Each row was made from one walk, in order. Every step used is in the known rows, and no mark comes twice. Write each row's walk.
In the rows, zero is written as 128.
Known rows:
kopof-vifer-dulov-damen: [118 136 145 129 136  77  96 135 172 109 143  92 171 164  90  93 119 126
 112 146 130 125 140 134  70 174 173  64 114 189 143 108  62 141 114  99
 111 105 126 146 122 100  91  61]
kopof-damen-mapo-fovet: [ 73 101 154 116 162 100 119 149 160  89 124  96 191 106 120 101 123 117
 140 142 109  99 179 212  72 131 164  75 110 167 153 108  95 156  96 123
  89  91 139 152 122 134 107 133]
mapo-fovet: [ 94 113 157 131 152 115 128 150 161  91 149  84 178 128 103 104 115 126
 115 153 120 128 192 177  50 148 148  70 138 172 163 116 106 147  94 133
  90 103 136 137 126 108 114 102]
bizo-fina-gika: [127 132 163 109 107 159 109 135 131  70 181  91 178 146 131 160 143 109
  84 178 125 133 147 133 102 127 158  62 135 135 175 104 101 139  85 121
  58 102 144 115 153 122 107 117]
feni-kidun: [106 104 177 124 145 143 119 150 145  95 152  89 185 137 117 117 139 131
 104 155 144 148 149 143  67 154 133  66 127 165 126 105  60 155 108 113
 104 123 136 119 139 129  95  83]
fina-bizo-kopof-vifer-dulov: [ 97 148 172 139 148 104  68 103 155 147 136 114 163 165  99 108 123  89
  78 166 151 125 106  80 101 165 148  79 153 146 125 105  59 161  94  78
  81 107 127 156 120  84  78  79]
vifer-dulov-damen: [ 96 131 136 109 143  82  99 148 163  92 153 120 168 160  91 105 153 125
 124 160 126 125 148 163  71 175 161  63 117 179 142 113  63 150 120  78
  92 117 135 143 137 122 105  87]
bebaz-fina: [111 102 168 106 140 131 125 163 198  80 152 100 155 134 133 130 140 163
 124 141 115 122 136 143  79 150 150  81 136 148 138 118  89 150  91  97
  90 107 142 145 102  99 102 115]
bebaz-fina-bizo-kopof: [ 86 113 178 113 159 145  95 135 189 107 153 112 166 145 124 153 143 138
  98 144 125 121 121 101 115 153 132  90 167 113 101 124  91 167  88  90
  69 111 132 159 121  78  84 125]
dulov-damen-mapo-fovet-fina: [ 76 119 119 123 140  89 137 166 155  94 110  56 187 147  70 114 104 123
 139 158 112 148 210 179  81 129 152  89 102 165 163 133  98 165 105 146
 110 109 133 139 119 110 131 136]
feni-bebaz: [110 112 166 101 152  99 124 158 147 100 158 129 135 137 105 127 137 126
  94 162 149 138 157 145  89 160 148  76 137 157 163 146 107 138 101  95
  83 124 143 127 113 115 113  88]
vifer-kopof-damen-dulov: [102  79 169 129 152 129  58 134 158  92 156 153 159 118 145  93 159 150
 105 185 113 120 134 175 115 169 177  83 112 154 157 114  50 138  74  94
  80 118 145 122 116 127 103  77]
gika-fina-fovet-mapo: [ 45 137 162 145 138 118 127 180 189 113 109  84 167 134 106 122 142 122
  96 171 128 132 145  93  90 150 160  79 117 153 155 131  69 178  99 111
  91 125 140 119 112 108 121 102]
feni-bebaz-fina-bizo-kopof-vifer: [111 113 166 127 145 102 115 125 182 121 140 107 145 151 105 131 115 133
  74 145 150 134 125  62 139 156 133 110 178 116 115 151 101 149  92  86
  64 126 112 168 106  62  83 102]
vifer-dulov-damen-mapo-fovet-fina-bebaz: [ 90 129 124 139 134  86 100 130 121 104 106  63 181 134  80  95 137 108
 147 160 143 137 166 174  79 131 148 102  96 178 143 120  60 180 127 116
 114 108 116 186 106 126 128 150]
mapo-fovet-fina-bizo-kopof: [ 71 141 154 154 146 123 114 117 147 102 128  89 180 145  94 133 106 119
  96 170 134 141 173 103 125 143 122  92 166 140 152 130 105 182  91 136
  96 126 110 145 133  70 120 121]
bizo-kopof-vifer-dulov-damen-mapo: [115 137 115 115 129  87  73 140 154 135 111 100 180 160  79 122 107  97
 108 149 154 128 138 150  84 155 178  71 110 147 113 109  75 145 109  74
 105 104 123 154 134 108  77 101]
bizo-fina-bebaz-feni: [140 111 163 117 146 141  95 152 142 114 151  93 175 114 145 140 117 129
  92 197 145 129 113 129 102 164  99 107 116 153 124 123  82 140  98 108
  54 117 134 166 124  94 116 134]
vifer-kopof: [117 112 151 125 145 142  89 146 147 103 158 123 139 137 128 115 144 107
 107 183 133 141 143 146  77 171 168  70 125 169 151 119  75 133  58  84
  82 100 154 151 121 114 109  83]
vifer-dulov-damen-mapo-fovet: [ 83 121 116 119 150  81 113 152 140  98 127  73 188 149  80  95 136  94
 152 163 130 138 184 198  37 147 167  74 105 176 146 118  77 152 117 101
  86  95 134 153 130 142 112 124]
fina-bizo-kopof-damen-mapo: [ 62 116 163  97 174 124  72 132 161 122 115 133 174 133 119 141 140  97
  95 159 127 100 111 153 125 132 133  93 133 118 107 109  84 176  79  91
  80 104 147 166 126 113  85 135]
mapo-damen-dulov: [119 103 182 129 147 137 110 171 152 102 158 131 181 128 125 120 133 167
  81 168 132 149 148 168  83 152 160  76 122 110 185 135  79 133 115 123
  74 142 164  92 124 115 102 104]
fovet-mapo-damen-kopof: [ 97 144 171 149 141 123 128 203 156  82 123 103 180 122  93 116 123 184
 108 124 121 140 155 139 100 133 146  80 127 127 187 126  84 139 104 134
  90 141 156 108 105 129  92 128]
gika-fina-bizo-kopof: [ 73 149 173 129 160 140  86 128 180 136 116 129 164 149 129 161 153 104
  66 198 138 131 109  92 105 151 135  79 147 127 126 136  78 176  76  93
  88 133 150 137 145  97  89 103]
fina-bebaz-feni-kidun: [122  75 181 140 146 147 114 152 153 125 125  88 185 105 130 111 127 132
  89 150 160 144 126 132  78 173  91 110 111 176 100 116  44 142 113 107
  75 131 121 169 136 104 111 110]
dulov-damen-kopof-bizo-fina: [119 135 119  93 124 139  82 166 127  75 178  87 198 160  84 125  97 184
 115 144 110 124 162 158 106 165 136  70 121 164 130 107 133 137 118 111
  63 134 151 127 141 100  86 104]
fina-bebaz: [119 113 181 111 151 136  88 142 158 104 150 109 172 116 132 116 150 126
 102 145 148 120 129 164  78 159 126  91 112 160 128 114  88 166  92 106
  90 105 143 173 117 105 107 106]
feni-bebaz-fina: [116  96 167 109 146  95 143 165 178  89 161 114 133 137 119 131 142 157
 109 149 132 130 141 132 104 159 152  90 144 138 152 159 106 136 102  88
  83 126 133 143 104 107 110 114]
kopof-bizo-fina-fovet-mapo-damen: [ 94 144 140 130 128 155 124 186 127  73 147  73 189 158 100 126  86 128
  99 159 136 138 171 102 117 155 148  79 122 139 170 109 109 176 130 119
  54 125 143 120 120  64  95 137]
bebaz-feni: [104  80 164 119 164 121 118 168 176 111 134 109 154 124 118 119 121 132
  95 168 134 140 152 138  68 180 133  81 126 161 143 120  74 122  81 104
  62 121 138 141 126  89 113 104]
dulov-damen: [ 94 122 140  99 150 106 111 159 174  85 153 108 180 149  94 124 142 137
 116 142 123 127 155 170  74 159 146  61 121 175 142 127  93 152 104 105
  96 113 143 146 144 101 102  86]
mapo-damen-kopof-vifer-dulov: [139 145 166 158 130 103 103 162 142 115 144 115 173 138 108  89 109 160
  98 136 123 125 131 139  77 153 172  81 121 140 166 110  64 119 118 110
 100 140 156 114  97 120  66  99]
gika-fina-bebaz-feni-kidun: [105  97 190 155 157 141 124 154 168 132  93  90 179 103 151 123 148 131
  84 193 161 140 108 112  68 171 102 104  97 174 105 128  35 150 106 106
  95 150 135 160 141 125 100 114]
mapo-damen-kopof: [121 127 165 131 138 132 124 182 151 101 153 126 179 125 116 124 126 180
 100 138 121 130 151 167  79 143 143  75 129 129 170 120  98 129 108 123
  92 145 172 109 117 121  74 122]
damen-dulov: [107  93 181 112 146 135  85 153 160 107 160 123 168 135 116 115 150 163
  87 166 128 144 155 167  75 162 154  68 123 142 157 126  87 142  93 118
  73 121 151  94 113 126 112  79]

Which walk is each row?
[104 134 135 114 137  85  89 152 148  97 159 115 175 150  82  95 157 164
 129 139 112 126 145 173  80 159 152  69 120 172 138 110  67 136 122  88
  90 145 147 128 120 140  93  96] -> vifer-dulov-damen-kopof
[ 99 146 126 148 122 171 105 180 114  75 150  83 166 156 108 126  90 114
 107 191 132 146 171 103 133 166 163  90 119 148 160 119  92 159 107  94
  48 106 143 130 117  58  93 123] -> vifer-kopof-bizo-fina-fovet-mapo-damen
[ 89 107 143  97 149 118  75 151 164 108 111 133 181 115 132 148 122 110
 107 150 125  86 136 182 118 143 161  75 117 129 118 105  97 154  80  92
  96 110 145 149 139 116  83 132] -> bizo-kopof-damen-mapo
[ 68  98 158 131 137  85 154 176 184  85 138  81 141 139  92 124 135 155
 113 133 134 138 160 103 126 151 142 106 148 136 146 147  88 159 117  94
  68 124 114 143  79  92 127 118] -> feni-bebaz-fina-fovet-mapo
[ 90 112 131  79 157 110 104 178 156 102 137 107 180 148  84 126 133 117
 114 150 127 136 164 189  63 143 154  68 101 160 132 121  95 149 103 111
  87 108 156 147 131 130 104 106] -> dulov-damen-mapo
[117  86 171 141 147 133 106 152 160 115 102  99 153 106 128 126 124 140
  89 171 145 133 135 112 115 168 105 117 111 163 141 129  59 149  88 117
  88 131 122 169  94  66 128 131] -> fovet-fina-bebaz-feni
[115 109 174 131 112 146 120 136 142  78 134  96 161 131 113 144 147 123
  85 155 124 141 160 114 106 132 158  71 128 143 193 117  81 153  70 125
  92 122 138 117 124 105 126 108] -> fovet-fina-gika
[133 138 167 103 138 156  92 134 137  94 163  92 181 128 143 134 134 122
  96 176 144 114 117 140 107 145 126  89 114 151 138 114 100 162 103 108
  86 107 135 157 120 103 108 121] -> bizo-fina-bebaz
[ 83 135 141 121 127 146 103 170 134  81 153  65 184 160  93 122  86 130
 109 158 132 130 165 100 116 164 144  74 124 162 149 100 108 175 112 108
  50 105 130 131 117  67 111 113] -> kopof-bizo-fina-fovet-mapo
[ 86 111 155 142 110 136 137 143 121  89 109  56 181 122  96 131 133 103
 114 164 121 157 203 152  76 101 159  81 125 138 195 121  93 157  79 143
  84  93 135 125 121 131 136 156] -> damen-mapo-fovet-fina-gika
[117  87 179 120 167 130 101 159 162 119 130 105 160  99 134 121 130 131
  93 153 151 128 129 148  79 178 106 101 115 162 120 119  74 139  95 100
  66 117 138 178 121  82 117 122] -> fina-bebaz-feni
[ 92  99 164  92 160 116  89 160 170 100 126 125 177 115 134 118 137 120
 116 153 115 100 132 193  88 137 164  71  99 156 145 107  79 158  88 109
  93 100 155 151 115 140 102 128] -> kopof-damen-mapo
[112 163 148 158 107 129 133 186 155 107 148  61 207 140 103 120  71 182
  90 143 114 141 153  88 134 120 156 102 122 117 173 115  90 144 127 151
  88 137 127  95  97  93  80 125] -> bizo-fina-fovet-mapo-damen-kopof-vifer
[ 75 111 162 152 125  85 163 211 164  87 144  90 162 123  96 123 130 204
 114 105 129 146 163 107 141 132 139 121 145  98 159 157  96 143 133 112
  66 162 131 118  76  98 105 153] -> feni-bebaz-fina-fovet-mapo-damen-kopof
[120 120 138 119 131 101 103 161 185 117 149  86 196 145  77 102 107 190
 108 109 108 128 158 150  84 150 151  78 118 170 132 111  93 128 101 136
 104 129 128 129 116 108  88  70] -> dulov-damen-kopof-vifer
[ 73 113 138 123 152 100 108 140 158 102 113  98 200 108 119 131 109 102
 126 148 122  89 178 205 102 133 158  78 123 144 124 111 109 166  90 107
  94 105 126 148 147 115  95 143] -> bizo-kopof-damen-mapo-fovet
[123 131 168 129 134  98  89 136 165 112 136 107 155 152 108  89 119 115
 105 161 141 123 131 121  62 167 178  64 126 179 150 102  54 142 106  92
 100  99 139 133 106 113  90  64] -> kopof-vifer-dulov
[125 136 127 104  98 151  87 152 112  62 180  76 204 155  89 144 118 165
  99 138 110 136 174 145 108 141 143  64 122 146 149  92 130 132 106 114
  43 126 145 125 164 114  89 113] -> dulov-damen-kopof-bizo-fina-gika
[ 90 153 158 176 118  82 122 182 151 112 119  84 185 135  83  86 106 163
 106 113 128 136 143  93 104 143 167  90 121 135 171 103  42 149 126 114
  91 137 127 105  81 105  84 110] -> fina-fovet-mapo-damen-kopof-vifer-dulov
[143  96 163 115 147 161  78 149 124 100 144  93 163 130 130 131  92 128
  87 174 154 129 140 126 100 190 108  99 107 177 118 112 105 150 105 102
  35 109 136 183 122  62 102 130] -> kopof-bizo-fina-bebaz-feni
[109 126 172 135 141  75  99 118 163 130 140 113 133 164  97 117 127 122
  91 160 151 128 106  56 132 162 141 105 171 128 123 143  65 155 111  60
  71 124 109 166  92  78  76 102] -> feni-bebaz-fina-bizo-kopof-vifer-dulov
[ 84 150 132 113 158  91  58 130 148 150 113 100 180 172  73 110 121  84
  96 156 147 133 121 113  98 151 149  86 118 143 100 118  59 165 108  80
  83 102 125 163 127 106  85  98] -> fina-bizo-kopof-vifer-dulov-damen-mapo
[ 72  98 189 116 174 123  56 121 167 117 149 152 183 136 124 122 150 143
  71 165 121 117 117 142 139 158 130  86 138 113 124 121  70 168  92 105
  67 133 130 126 141 100  88  98] -> fina-bizo-kopof-damen-dulov
[ 84 119 147 114 146 116 123 158 145 110 135  77 175 121 112 107 119 108
 125 157 129 141 193 196  45 130 161  72 117 160 148 116 109 152  97 131
  81  94 149 140 115 132 117 129] -> damen-mapo-fovet
[ 91 143 174 139 151 124 147 190 165  82 110  99 169 129 101 121 115 138
 106 152 134 136 155 127  88 145 157  68 127 134 199 133  82 157 100 130
  90 126 147 117 112  98 103 115] -> fovet-mapo-damen
[ 92 113 161 157 114 126 142 133 133  71 132  62 181 134 103 128 129 118
 112 158 119 151 199 137  92 124 149  76 142 155 204 122  93 154  80 147
  91 108 123 120 132 109 133 120] -> mapo-fovet-fina-gika
[102 123 142 108 144 106 102 172 171  99 163 106 190 137  81 116 137 176
 117 122 109 129 163 180  82 152 141  76 116 156 130 117 100 141 108 119
  93 134 144 130 133 129  94  94] -> dulov-damen-kopof
[ 68 120 159 121 140 129 118 164 187 120 138 115 166 136 137 138 154 121
  84 180 126 123 143 130  76 155 151  79 121 161 135 116  73 169 100 105
  98 124 157 121 122 101 107  99] -> gika-fina-fovet
[132 100 129 107 140 141  75 167 124 105 147  86 188 136  92 115  89 180
 113 138 130 131 150 140 110 183  93 113 102 169 100 112 111 138 122 102
  40 138 127 184 143  81  91 133] -> dulov-damen-kopof-bizo-fina-bebaz-feni
[ 70 123 172 110 175 120  74 119 175 112 137 140 171 142 120 134 145 113
  87 153 126  90 111 133 134 153 128  84 147 142 119 106  81 172  87  95
  83 124 134 162 144  91  84 111] -> fina-bizo-kopof-damen
[105 132 180 128 146 139  99 144 171 117 114 117 161 116 146 128 167 121
  93 179 149 117 105 136  74 150 137  87 111 163 139 133  70 170  85  99
 106 119 160 160 118 115 105 117] -> gika-fina-bebaz
[ 71  94 182 148 137 127 138 201 189  91 138  87 184 131 114 115 138 199
 100 137 121 152 159 130 114 142 154 107 129  98 162 133  60 161 119 128
  66 132 127 101  87  89 106 133] -> bebaz-fina-fovet-mapo-damen-dulov
[119 113 176 126 135 142  96 135 149  94 129  99 161 119 122 123 136 142
  95 157 144 129 133 125 108 145 122 105 110 156 147 120  81 172  95 124
 113 118 138 163 100  86 123 119] -> fovet-fina-bebaz
[138 127 137 119 104 186  77 117  94  73 177  93 156 155 135 142 127  89
  93 203 135 149 163 124 108 158 174  69 127 158 167 104  99 130  59  74
  34  90 155 140 145  96  97 110] -> vifer-kopof-bizo-fina-gika
[ 74 134 184 120 169 129 103 142 179 125 126 130 150 144 122 119 169 117
  76 197 127 134 109  97  75 149 134  80 135 154 147 132  60 177  86 114
  82 121 157 138 121 113 100 105] -> gika-fina-bizo
[ 97 119 154 150 133 113 140 148 159  82 135  74 178 137  99 104 106 136
 120 166 121 141 196 140  83 144 149  79 140 174 181 129  95 156  95 143
 114 111 128 125 114  89 141 112] -> mapo-fovet-fina
[ 96 118 111  96 116 136  89 172 130  90 193  79 207 175  87 127  98 177
 107 130 109 127 182 152 121 166 127  86 119 155 111  95 125 160 134 116
  60 133 138 134 142  82  88 108] -> dulov-damen-kopof-bizo-fina-fovet
[119 154 127 105 122 118  71 152 116  74 174 101 183 179  87 100 113 164
 126 155 120 119 149 154  98 170 151  63 115 173 128 102 100 140 135  82
  64 132 146 130 134 119  81 106] -> vifer-dulov-damen-kopof-bizo-fina
[116 117 123 116 114 177  73 148 112  97 192 102 151 165 131 124 102 102
 102 191 132 141 169 126 117 182 162  82 120 171 122  97  96 151  97  83
  48  95 144 148 125  71  99 101] -> vifer-kopof-bizo-fina-fovet
[102 104 177 137 166 133 109 153 177 131  92 114 150 101 146 129 146 130
  82 189 152 129 110 122  75 173 115 103 102 165 125 136  59 150  83 105
  81 134 145 171 128  94 110 126] -> gika-fina-bebaz-feni
